Known rows, with every step that occurs
lige ziva bigaziz: [-21 -28  -8 -12   0   2 -32   5  11 -12  -7 -11 -18  -7 -23  18  25   2
   2  -8]
poved bigaziz ziva lige vimik meku: [ 11  47  22 -16   6  -1 -27  -9  -3  -3   0  -9 -12   0  26 -13 -14 -12
   6  -3]
bigaziz ziva: [ 13  28  -5 -20   4  -6 -11 -10  27  22   9 -23  -9 -35 -34 -10   0   4
   8  -3]
lige ziva bigaziz poved: [ -6 -11 -17  -8  15   0 -28  19  -1  21 -22   2 -31 -17 -32   2  21  12
   6  14]
beboz poved bigaziz ziva: [ -6  18  -3  -9  -5  16  -7  -3  28  13  11 -24 -17 -27 -31 -14 -12 -16
 -10   9]
poved bigaziz ziva: [  4  24  -2 -23 -16  -6   7  -5  29  12   7 -30 -18 -14 -20 -13   5 -13
  -1   0]
beboz poved zata: [-11 -19 -14  18  10  14 -19  20  34   3  46 -15  36 -30 -32 -14 -14  14
   0 -24]
ziva lige vimik: [ 16  10  12 -12  36   3 -16  -9  11 -14   1   9  -3 -11  21   0   4   6
   6 -19]
zata poved: [ 26  29 -22 -19  10  21   2 -10  31  16  21  -1  24 -29 -42  -9 -12  20
   1 -12]
zata poved bigaziz ziva lige vimik meku: [ 21  51  21 -20   5   9 -15 -15   1   4  -4  -4 -11  -5  16 -18 -17  -9
   4   1]
vilevom meku vimik ziva bigaziz poved: [  5  17 -14  -1   8  -7 -45   6   5   0  -6   5  17   4 -27  -7  15  13
  -1  13]
meku vimik lige ziva: [ 31   2  23  -8 -19  15 -27 -15  15 -24   1 -16  14 -12 -15 -15  -7  11
   9 -12]
vilevom meku vimik lige: [ 37  46  15 -11   3   2 -33 -12  12 -33  42  -7  55   5 -23 -33 -13  17
  -5 -14]
vilevom meku vimik lige ziva: [ 35   9  25 -12 -13  -9 -23 -15   7 -24  10 -18  21   0 -29 -21 -12  18
   3  -6]
meku vimik: [ 23  13 -11 -17  -1  40 -22   7  42 -30  24 -14  52 -16  16   0   1  10
   5 -24]
vilevom meku vimik lige ziva bigaziz poved zata beboz: [ 25   1   5 -11  -8  11 -15  -7  23  -3  19  -5  36  17 -39 -38   3  19
   3  -7]
lige vimik: [ 32  11  -5 -21  10  -7 -16  -6  25  -3  11  -2   2 -26  12  -3   7  14
   7 -31]
bigaziz poved: [ 15  28 -26  -7  24   0 -18  17  11  31   7   3  -2 -28 -30 -12  -3  22
   8   7]
poved bigaziz ziva lige: [-16  23  16 -10  20   8   3  -6  11  -5  -1 -12 -17   4  -8  -8   0 -16
  -2  10]
lige ziva bigaziz poved zata beboz: [  6 -14 -14  -9  -3  16  -9   0  32  17   9  -6  11  -1 -37 -19   9  16
  11 -10]

Rows
[  9  49  17 -11  13  31 -37 -20   5   1   4   0  -6  -4  12 -20 -35 -15
  -1   6] -> zata beboz poved bigaziz ziva lige vimik meku
[ 10  22 -16 -22 -13  15  20   0  33   0  19 -11  13  -1 -19 -10  -4  -2
 -10 -11] -> zata poved bigaziz
[ 20  14 -22  -8   4  16  -4  -1  41  24  30  -4  33  -7 -34 -29  -6  22
  11 -15] -> bigaziz poved zata beboz
[ -1 -26   5  10  -5 -14 -17  21   4  12   6 -10  -3  -8 -33 -23  25  16
  10 -10] -> vimik lige ziva bigaziz poved zata
[ 13  -3   0  -4  -7  15 -17  -9  23  14  12  -2  11   3 -44 -31   5  15
   9  -9] -> vimik lige ziva bigaziz poved zata beboz
[-12  23  11  16  23   1 -38 -24  10 -18   4   3  21   9 -16   3 -12   1
   6  -3] -> vimik ziva lige
[ 20  -1  -9  -3  -9   8 -23 -17  35  12   8   3  22   3 -20 -22  13  12
  11 -21] -> lige vimik ziva bigaziz poved zata beboz
[  0  24  -6 -15  -6  30  -6 -15  36  15  13 -20 -11 -21 -36 -19 -19 -16
 -10  11] -> zata beboz poved bigaziz ziva
[ 21   7  18  -4 -10 -11 -26 -17   5  -4   5 -14  -7 -14 -38 -15 -10  14
   9  -9] -> vimik lige ziva
[-11  16 -21  -6   0  46 -15  -3  38  -7  32  -6  16  -4 -25 -11 -28 -11
 -17   0] -> zata beboz poved bigaziz
[ 14   9 -18 -11  -4  17  -4 -10  50   5  44 -13  46  -3 -29 -21  -7  17
   9 -31] -> poved zata beboz
[ -5  26  15 -14  20  19  13 -12  14   3  -5  -7 -15   0 -18 -12  -5 -14
  -4  12] -> zata poved bigaziz ziva lige
[ -4 -18  14  -8 -10  22 -43  -5   7 -34  -5  -8  -1   0 -12   2  24   0
   0 -10] -> meku vimik lige ziva bigaziz
[ 26  47  -2 -17   2  -5 -42  -5   7   2  19  -7  12 -19  17  -9 -17   9
  12 -20] -> lige vimik meku
[  0   1  -3  -2  12   1 -36  10 -10  16 -18   6 -31 -14 -38 -10  18  11
   5  16] -> vimik lige ziva bigaziz poved
[-10 -21 -17   5   7  -9 -12  34  17  15  17  -8  11 -12 -22 -13  29  16
   8 -15] -> ziva bigaziz poved zata
[-12 -14   9  -5  -4   2 -42  -6  -1 -17  -2  -6 -18  -3 -32   3  21   1
   0  -7] -> vimik lige ziva bigaziz
[ 26  16  23 -24  16   8  13 -20  16   0 -17   2 -25 -10  12 -13   7  -7
   0  -6] -> zata poved bigaziz ziva lige vimik
[  5 -24  -3  11  -7 -21 -23  14  17  11   1  -5   8  -8  -9 -15  32  13
  12 -21] -> lige vimik ziva bigaziz poved zata
[ -1  19  16  12  14  25 -39 -22  21 -37   2   0  43  13   8   3  -9  -3
   6  -8] -> meku vimik ziva lige
